Every row comes from one small tree of marks. The marks that hang from a mark follow it in brackets, in the order of their numbers. Every link used is in the known rows. Which tree was each row made from?
Known rows:
j_15(j_735 j_750): [ 0.04  0.16  0.36 -0.13 -0.06 -0.08 -0.09  0.03 -0.18  0.00 -0.03 -0.22
 -0.20  0.35 -0.24  0.32 -0.07 -0.33 -0.05]
j_88(j_868(j_15)): [ 0.11  0.12  0.18 -0.14 -0.28 -0.10  0.03  0.15 -0.01  0.23 -0.17 -0.03
 -0.22  0.05 -0.13  0.15  0.07 -0.11  0.07]
j_868(j_15(j_58 j_435 j_735) j_88): [ 0.02  0.25  0.21 -0.19 -0.20 -0.25 -0.37  0.27 -0.39  0.36  0.04 -0.27
 -0.23  0.32 -0.08  0.31  0.04 -0.36  0.19]
j_15(j_435 j_750): [ 0.06  0.05  0.21 -0.11  0.04 -0.12 -0.10 -0.08 -0.29 -0.01  0.03 -0.29
 -0.22  0.27 -0.29  0.32 -0.07 -0.26  0.06]
j_88(j_868(j_15(j_735 j_750))): [ 0.08  0.28  0.19 -0.17 -0.14 -0.10 -0.10  0.04 -0.11  0.17 -0.19 -0.14
 -0.26  0.17 -0.17  0.24  0.00 -0.22 -0.01]
j_963(j_88(j_868(j_15(j_435)))): [ 0.07  0.17  0.28 -0.19 -0.15 -0.21 -0.07  0.15 -0.12  0.27 -0.10 -0.09
 -0.29 -0.01 -0.12  0.09  0.02 -0.24  0.08]
j_88(j_868(j_15(j_435))): [ 0.11  0.18  0.07 -0.20 -0.20 -0.13 -0.09  0.12 -0.12  0.21 -0.11 -0.12
 -0.26  0.12 -0.19  0.19  0.00 -0.12  0.11]
j_735(j_15(j_435 j_750 j_868)): [ 0.15  0.20  0.35 -0.08  0.05 -0.11 -0.05 -0.18 -0.34 -0.10  0.00 -0.13
 -0.22  0.30 -0.42  0.15 -0.10 -0.38  0.00]
j_735(j_15 j_316): [ 0.17 -0.01  0.66 -0.10 -0.27 -0.13 -0.12  0.22 -0.20  0.01  0.02  0.03
 -0.13  0.43 -0.20  0.09 -0.11 -0.41 -0.06]
j_963(j_88(j_868(j_15(j_750)))): [ 0.07  0.14  0.35 -0.09 -0.09 -0.20  0.01  0.02 -0.08  0.23 -0.18 -0.09
 -0.26 -0.07 -0.11  0.09  0.08 -0.25  0.01]
j_735(j_15(j_58 j_435 j_750) j_316): [ 0.16  0.17  0.48 -0.11 -0.01 -0.20 -0.31 -0.01 -0.49 -0.06  0.01 -0.18
 -0.10  0.67 -0.33  0.21 -0.19 -0.52 -0.13]
j_58(j_15(j_435 j_750 j_868(j_88))): [ 0.18  0.15  0.14  0.13 -0.02 -0.25 -0.15 -0.18 -0.32  0.13 -0.10 -0.05
 -0.26  0.02 -0.24  0.24  0.04 -0.22  0.01]
j_963(j_88): [ 0.04 -0.02  0.51 -0.09 -0.16 -0.16  0.08  0.19 -0.05  0.15  0.00 -0.07
 -0.19  0.07 -0.11  0.12  0.04 -0.31  0.03]
j_58(j_15): [ 0.09  0.00  0.31  0.12 -0.22 -0.12  0.01  0.13 -0.04  0.10 -0.13  0.11
 -0.19  0.14 -0.10  0.18  0.00 -0.17 -0.04]
j_868(j_15 j_88): [ 0.04 -0.09  0.35 -0.05 -0.33 -0.17 -0.09  0.24 -0.14  0.37  0.01 -0.12
 -0.23 -0.07  0.01  0.18  0.18 -0.19  0.29]
j_435(j_15(j_58 j_735 j_868)): [ 0.19  0.32  0.30 -0.17 -0.21 -0.18  0.05  0.21 -0.17  0.18 -0.16 -0.01
 -0.16  0.49 -0.45  0.11 -0.09 -0.28 -0.10]
j_58(j_15(j_868)): [ 0.15  0.13  0.23  0.13 -0.20 -0.16  0.12  0.02 -0.03  0.10 -0.19  0.14
 -0.24  0.08 -0.20  0.16  0.03 -0.18 -0.05]
j_735(j_15): [ 0.10 -0.01  0.53 -0.07 -0.19 -0.03  0.00  0.16 -0.14 -0.03  0.02  0.01
 -0.12  0.30 -0.23  0.07 -0.05 -0.32  0.00]
j_88(j_868(j_15(j_58 j_750))): [ 0.11  0.23  0.11 -0.09 -0.11 -0.14 -0.02 -0.02 -0.16  0.17 -0.25 -0.13
 -0.15  0.20 -0.18  0.22  0.06 -0.19 -0.03]
j_868(j_15): [ 0.00 -0.01  0.31 -0.06 -0.26 -0.11  0.04  0.20 -0.03  0.23 -0.05 -0.09
 -0.27  0.09 -0.08  0.20  0.06 -0.19  0.21]
j_735(j_15(j_58 j_750) j_316): [ 0.17  0.10  0.59 -0.04 -0.10 -0.17 -0.18  0.02 -0.37 -0.04 -0.06 -0.08
 -0.06  0.60 -0.26  0.16 -0.12 -0.49 -0.18]
j_735(j_316): [ 0.14 -0.05  0.46 -0.13 -0.31 -0.17 -0.05  0.24 -0.10  0.11  0.00 -0.06
 -0.16  0.34 -0.14  0.24 -0.06 -0.29 -0.01]
j_868(j_15(j_58 j_735(j_316) j_750)): [ 0.03  0.26  0.38 -0.11 -0.14 -0.22 -0.26  0.12 -0.29  0.21 -0.12 -0.22
 -0.24  0.50 -0.12  0.34 -0.06 -0.45 -0.01]
j_868(j_15(j_435 j_735) j_88): [ 0.01  0.14  0.27 -0.20 -0.24 -0.21 -0.35  0.28 -0.29  0.36  0.09 -0.24
 -0.31  0.14 -0.06  0.27  0.05 -0.28  0.27]

Which tree is each row?
[ 0.21  0.14  0.21 -0.08 -0.23 -0.23  0.07  0.09 -0.24  0.21 -0.07 -0.10
 -0.06  0.20 -0.20  0.22  0.14 -0.27  0.02]  j_15(j_58 j_868(j_88))
[ 0.23  0.20  0.46 -0.20 -0.32 -0.20 -0.03  0.27 -0.12  0.21 -0.12  0.03
 -0.26  0.42 -0.42  0.10 -0.13 -0.29 -0.07]  j_435(j_15(j_735(j_316) j_868))
[ 0.11  0.28  0.02 -0.15 -0.03 -0.17 -0.13 -0.05 -0.28  0.16 -0.19 -0.22
 -0.19  0.26 -0.25  0.26  0.00 -0.21 -0.01]  j_88(j_868(j_15(j_58 j_435 j_750)))
[ 0.07  0.12  0.37 -0.14 -0.22 -0.18  0.03  0.18 -0.01  0.28 -0.16 -0.02
 -0.25 -0.07 -0.07  0.06  0.08 -0.23  0.03]  j_963(j_88(j_868(j_15)))
[ 0.17  0.34  0.22 -0.12 -0.07 -0.25 -0.11 -0.06 -0.37  0.15 -0.09 -0.24
 -0.11  0.35 -0.26  0.33  0.06 -0.40 -0.08]  j_15(j_58 j_735 j_750 j_868(j_88))
[ 0.10  0.37  0.14 -0.21 -0.23 -0.14 -0.10  0.21 -0.12  0.24 -0.21 -0.09
 -0.17  0.34 -0.15  0.22  0.01 -0.25 -0.05]  j_88(j_868(j_15(j_58 j_735)))
[ 0.18  0.08  0.25  0.19 -0.12 -0.22 -0.02 -0.15 -0.19  0.14 -0.17  0.03
 -0.21 -0.05 -0.17  0.20  0.11 -0.20 -0.04]  j_58(j_15(j_750 j_868(j_88)))
[ 0.12  0.27  0.02 -0.19 -0.16 -0.17 -0.11  0.12 -0.20  0.22 -0.16 -0.14
 -0.18  0.28 -0.20  0.22  0.00 -0.19  0.04]  j_88(j_868(j_15(j_58 j_435)))
[ 0.08  0.21  0.32 -0.13 -0.19 -0.22  0.01  0.17 -0.09  0.30 -0.20 -0.04
 -0.19  0.08 -0.07  0.08  0.09 -0.28 -0.03]  j_963(j_88(j_868(j_15(j_58))))
[ 0.16  0.30  0.28 -0.07  0.09 -0.16 -0.07 -0.17 -0.43 -0.09 -0.05 -0.16
 -0.13  0.48 -0.43  0.19 -0.11 -0.44 -0.08]  j_735(j_15(j_58 j_435 j_750 j_868))
[ 0.04  0.24  0.23 -0.20  0.04 -0.11 -0.23  0.00 -0.31 -0.01  0.05 -0.33
 -0.25  0.43 -0.30  0.38 -0.15 -0.36  0.01]  j_15(j_435 j_735 j_750)
[ 0.08  0.34  0.08 -0.23 -0.06 -0.13 -0.22  0.01 -0.22  0.16 -0.13 -0.23
 -0.31  0.22 -0.23  0.27 -0.06 -0.23  0.03]  j_88(j_868(j_15(j_435 j_735 j_750)))
[ 0.09  0.28  0.19 -0.21 -0.27 -0.10 -0.08  0.22 -0.04  0.22 -0.16 -0.07
 -0.25  0.18 -0.13  0.20  0.01 -0.19  0.01]  j_88(j_868(j_15(j_735)))
[ 0.21  0.22  0.32 -0.12 -0.11 -0.20 -0.14  0.05 -0.43  0.09  0.03 -0.10
 -0.09  0.36 -0.33  0.12 -0.01 -0.40  0.01]  j_735(j_15(j_58 j_435 j_868(j_88)))
[ 0.01  0.09  0.37 -0.08 -0.19 -0.17 -0.24  0.10 -0.25  0.30 -0.01 -0.23
 -0.28  0.05 -0.04  0.27  0.10 -0.30  0.19]  j_868(j_15(j_735 j_750) j_88)
[ 0.10  0.19  0.37 -0.09  0.08 -0.10 -0.18 -0.07 -0.44 -0.10  0.00 -0.20
 -0.09  0.53 -0.35  0.20 -0.13 -0.43 -0.07]  j_735(j_15(j_58 j_435 j_750))
[ 0.24  0.30  0.34 -0.21 -0.30 -0.32 -0.19  0.22 -0.33  0.25 -0.04 -0.11
 -0.11  0.48 -0.17  0.28  0.01 -0.46 -0.10]  j_15(j_58 j_735(j_316) j_868(j_88))
[ 0.01  0.16  0.15 -0.12 -0.13 -0.18 -0.13  0.17 -0.26  0.22 -0.04 -0.21
 -0.24  0.33 -0.16  0.27 -0.01 -0.29  0.18]  j_868(j_15(j_58 j_435))
[ 0.24  0.10  0.30 -0.08 -0.27 -0.22  0.08  0.18 -0.22  0.29 -0.13  0.00
 -0.10  0.22 -0.38  0.06  0.08 -0.18  0.01]  j_435(j_15(j_58 j_868(j_88)))
[ 0.05  0.30  0.30 -0.26 -0.14 -0.21 -0.18  0.21 -0.14  0.28 -0.09 -0.12
 -0.32  0.10 -0.13  0.14 -0.02 -0.31  0.04]  j_963(j_88(j_868(j_15(j_435 j_735))))
[ 0.06  0.26  0.22  0.04  0.02 -0.16 -0.28 -0.03 -0.27  0.02 -0.07 -0.12
 -0.29  0.34 -0.23  0.32 -0.13 -0.31 -0.08]  j_58(j_15(j_435 j_735 j_750))
[ 0.00  0.17  0.15 -0.06  0.01 -0.18 -0.15 -0.03 -0.34  0.16 -0.07 -0.29
 -0.25  0.33 -0.21  0.32 -0.02 -0.31  0.14]  j_868(j_15(j_58 j_435 j_750))
[ 0.19  0.39  0.31 -0.15 -0.08 -0.27 -0.12 -0.03 -0.33  0.06 -0.14 -0.19
 -0.17  0.61 -0.30  0.35 -0.10 -0.49 -0.20]  j_15(j_58 j_735(j_316) j_750 j_868)
[ 0.18  0.34  0.30 -0.12 -0.06 -0.19  0.02  0.02 -0.26  0.12 -0.20 -0.10
 -0.18  0.47 -0.51  0.16 -0.09 -0.30 -0.13]  j_435(j_15(j_58 j_735 j_750 j_868))
[ 0.03 -0.02  0.24 -0.12 -0.24 -0.20 -0.22  0.21 -0.26  0.35  0.08 -0.21
 -0.28  0.00 -0.06  0.23  0.10 -0.20  0.33]  j_868(j_15(j_435) j_88)
[ 0.18  0.20  0.47 -0.20 -0.28 -0.20 -0.17  0.37 -0.22  0.21 -0.11 -0.03
 -0.13  0.65 -0.35  0.14 -0.16 -0.34 -0.13]  j_435(j_15(j_58 j_735(j_316)))
[ 0.20  0.22  0.09 -0.16 -0.14 -0.27 -0.08  0.04 -0.38  0.21  0.01 -0.21
 -0.12  0.28 -0.27  0.27  0.07 -0.30  0.07]  j_15(j_58 j_435 j_868(j_88))
[ 0.08  0.21  0.31 -0.09 -0.07 -0.22 -0.01  0.01 -0.16  0.24 -0.22 -0.11
 -0.19  0.07 -0.12  0.12  0.08 -0.31 -0.06]  j_963(j_88(j_868(j_15(j_58 j_750))))
[ 0.12  0.35  0.15 -0.25 -0.11 -0.17 -0.09  0.10 -0.23  0.08  0.02 -0.19
 -0.29  0.37 -0.35  0.31 -0.10 -0.33  0.03]  j_15(j_435 j_735 j_868)
[ 0.21  0.18  0.46 -0.10 -0.02 -0.20 -0.17 -0.11 -0.39 -0.06  0.00 -0.12
 -0.24  0.43 -0.41  0.16 -0.16 -0.46 -0.07]  j_735(j_15(j_435 j_750 j_868) j_316)
[ 0.12  0.16  0.42  0.03 -0.28 -0.20 -0.23  0.25 -0.11  0.13 -0.12  0.09
 -0.24  0.39 -0.09  0.24 -0.11 -0.33 -0.14]  j_58(j_15(j_735(j_316)))
[ 0.11  0.20  0.35 -0.30 -0.20 -0.19 -0.32  0.27 -0.27  0.11  0.09 -0.22
 -0.25  0.56 -0.22  0.33 -0.19 -0.39 -0.01]  j_15(j_435 j_735(j_316))
